Each row was made from one path, in order. Every step used is in the known rows, and no mark comes twice. Write each row's path.
In the rows, 128 means zero.
Known rows:
dasin -> zedota: [113 151 121 157 140  96  89 106  81  97 145 146 147  88 112 143 170 159
 107 121 113]
mugeruf -> zedota -> dasin -> mufab -> vetul: [131 142 140 137 155  98 123 172 116 129  75 130 156 104 123 115 113 134
  93  92 119]
dasin -> mufab -> pulizo -> kazibuv -> vetul: [ 88 126 125 149 107 121  86 138 170 160 166 139 114 195 143 108 168  96
 129 187 140]
pulizo -> kazibuv -> vetul: [ 79  99  94 114 138 120  31 119 174 186 177 114  61  81 154 152 164  59
 154 178 157]
kazibuv -> dasin: [132 149 129 129 146 153 112 179 150 118 131 122  59  99 205 179 108  96
  82 131 130]
mugeruf -> zedota -> dasin -> mufab -> pulizo -> kazibuv: [136 137 140 147 130  78 142 164 126 135 116 141 194 130 150  99 108 132
  86 126 157]
pulizo -> kazibuv -> dasin -> mufab -> mugeruf -> zedota -> vetul: [108  80 101 141 101  81  96 161 182 168 153 152  67 123 108 100 115 104
 134 150 158]
zedota -> dasin -> mufab: [136 153 114 121 122 146 121 173 154 141 123 119 124 147 122 116 118 117
 105 100 104]
kazibuv -> vetul: [112 129 123  83 191 154  58 130 153 160 149 107  39 123 150 171 129  68
 134 167 117]
kazibuv -> pulizo -> mufab -> mugeruf: [143 114 114 104 142 155 133 131 132 152 135  85 143 144 155 137  83 125
 122 102 136]
pulizo -> zedota: [118 153 154 141 155  95 131 109  77  83 127  84 144  71 152 159 164 127
 137 124 147]
zedota -> pulizo -> kazibuv -> dasin -> mufab: [126 133 116 141  74 147 153 130 186 176 110 159 117 135 208 104 116  57
 133 144 159]
dasin -> mufab: [106 163 136 146 122 162  95 134 129 118 153  99  96 162 126 106 144 154
 129 128 120]
mufab -> mugeruf: [141 102 116  73 158 149 125 139 154 133 162 114  89 102  67 173 154 160
 155 140  89]
mufab -> pulizo -> kazibuv -> dasin -> zedota -> mugeruf: [126  97 123 147  78  87 128 138 160 128 171 189 155 125 168 143 155  93
  84 172 142]
zedota -> pulizo -> mufab -> mugeruf: [147 116 103 107  87 199 179  78 136 141  96 152 147 138 123 134 113 119
 185 119 123]
pulizo -> mufab -> mugeruf -> zedota -> dasin: [135 105  87 124 110 148 142 121  98 117 113 139 147  99  74 136  90 174
 149  94 137]
pulizo -> mufab: [ 98 136 104 158  88 200  82  89  90 102 140 105 124  99 144 153 136 151
 159 107 151]
dasin -> mufab -> mugeruf -> zedota -> vetul: [136 106 137 109 145 113 126 136 140 134 142 127  89 179  29  85 113 176
 155 132 104]
dasin -> zedota -> pulizo -> kazibuv: [118 134 107 160  95  85 126  78 115 143 121 178 183  91 141 113 168 108
 137 136 139]
mugeruf -> zedota: [137 150 166 128 180 118 115 126  84  99 125  97 145  77 160 142 110 166
 108 123 154]
mufab -> mugeruf -> zedota: [151 106 136  82 180 112 146 140 120 120 139 120 119  92  73 150 118 185
 133 133 116]

Write each row's path:
[128 131 132 124 145 120 140 147 125 122 142 123 106 162  63  91 115 196
 129 129 118] => dasin -> mufab -> mugeruf -> zedota
[156  91 129  98 156 126 132 121 126 157 121  93 148 153 125 118  60 125
 132 100 141] => kazibuv -> pulizo -> mufab -> mugeruf -> zedota -> vetul
[123 161 148 168 116 106 163 183 136  98 116 145 110 179 199 130 120  98
  68 147 140] => kazibuv -> dasin -> mufab -> pulizo -> zedota
[118 162 127 153 123 150 118 186 156 121 130 131  51 155 184 126  98 110
  78 127 130] => kazibuv -> dasin -> mufab
[138 124 120 132 110 111 117  82  95  95 169 160 132 104  81 111 132 162
 102 114 100] => dasin -> zedota -> mugeruf
[126  80 105 120 114 152 112  88 100 119 129 134 118 116  47 132 104 172
 185 111 133] => pulizo -> mufab -> mugeruf -> zedota -> vetul
[119 135 166 153 120 101 135 121 123 105 134 126 153 205 107 107 170 123
 143 156 120] => dasin -> mufab -> pulizo -> zedota -> vetul
[ 75 108 100 162  82 195  56 102 107 119 100 117 119  69 124 174 188 125
 174  99 114] => pulizo -> mufab -> vetul
[143 127 155 115 124 111 157  86  88  80 150  99 131  85 118 125 127 128
 133 117 133] => pulizo -> zedota -> mugeruf
[120 127 115 113 127 149 123 148 151 132 161 117  80 172  58 108 143 178
 147 134  96] => dasin -> mufab -> mugeruf
[155  91 125  88 143 104 177 117 148 156 121 146 147  94  96 126 116 145
 159 144 135] => mufab -> mugeruf -> zedota -> pulizo -> kazibuv
[155 160 151 121 172  68 169 168 120 141 102  72 183 148 198 104  84  77
  72  90 144] => kazibuv -> pulizo -> zedota -> dasin -> mufab
[116 121 117 139  76 201 134  79 133 147  58 145 153 106 161 150 154  81
 182 108 114] => zedota -> pulizo -> mufab -> vetul
[122 107 114 111 132 102 147 132 166 177 128 156  96 177  79  70 102 127
 149 157 134] => dasin -> mufab -> mugeruf -> zedota -> pulizo -> kazibuv -> vetul
[122 155 115 162 137  98 115 160 116 100 124 168  91  98 175 157 121 115
  60 124 125] => kazibuv -> dasin -> zedota
[148 141 160 126 145  84 175 147 114  97 111 129 213 124 166 175 167  94
 101 144 124] => mufab -> pulizo -> zedota -> dasin
[147 126  97  93 128 136 143 183 172 152 129 132 112 156  69 118 116 134
 119 104  83] => zedota -> dasin -> mufab -> mugeruf
[135 142 120 134  81 207 155  70 117 133  90 137 158 129 177 131 113 102
 171 114 143] => zedota -> pulizo -> mufab
[154 121 176 116 122 107 177 105 109  82 150 129 188 136 144 150 156 118
 115 157 125] => mufab -> pulizo -> zedota -> mugeruf
[146 153 168 119 189  83 150 138 103 124 120  54 172 113 216 138 108  90
  90 108 154] => kazibuv -> pulizo -> zedota
[ 84 135 133 151 116 155  70 149 146 137 114 112  90 133 107 127 197 127
 143 118  86] => dasin -> mufab -> vetul
[159  75 141  69 182 106 125 126 137 136 140 124  99 112  29 146 116 166
 165 136 101] => mufab -> mugeruf -> zedota -> vetul
[147 134 137 114 135 128 178 134 135 136 117 142 125 179  81  78 100 172
 137 129 117] => dasin -> mufab -> mugeruf -> zedota -> pulizo
[123 149 103 174  84 130 143  60  77 111  95 183 187 119 133 113 136 133
 136 108 131] => dasin -> zedota -> pulizo -> mufab
[147 150 149 146 121 151 167  79  77 112  75 134 184 108 181 112  76 138
 137 110 171] => mugeruf -> zedota -> pulizo -> mufab
[116 155 154 148 117 152 123 142 139 114 150 124 143 204 144 117 166 145
 113 157 115] => dasin -> mufab -> pulizo
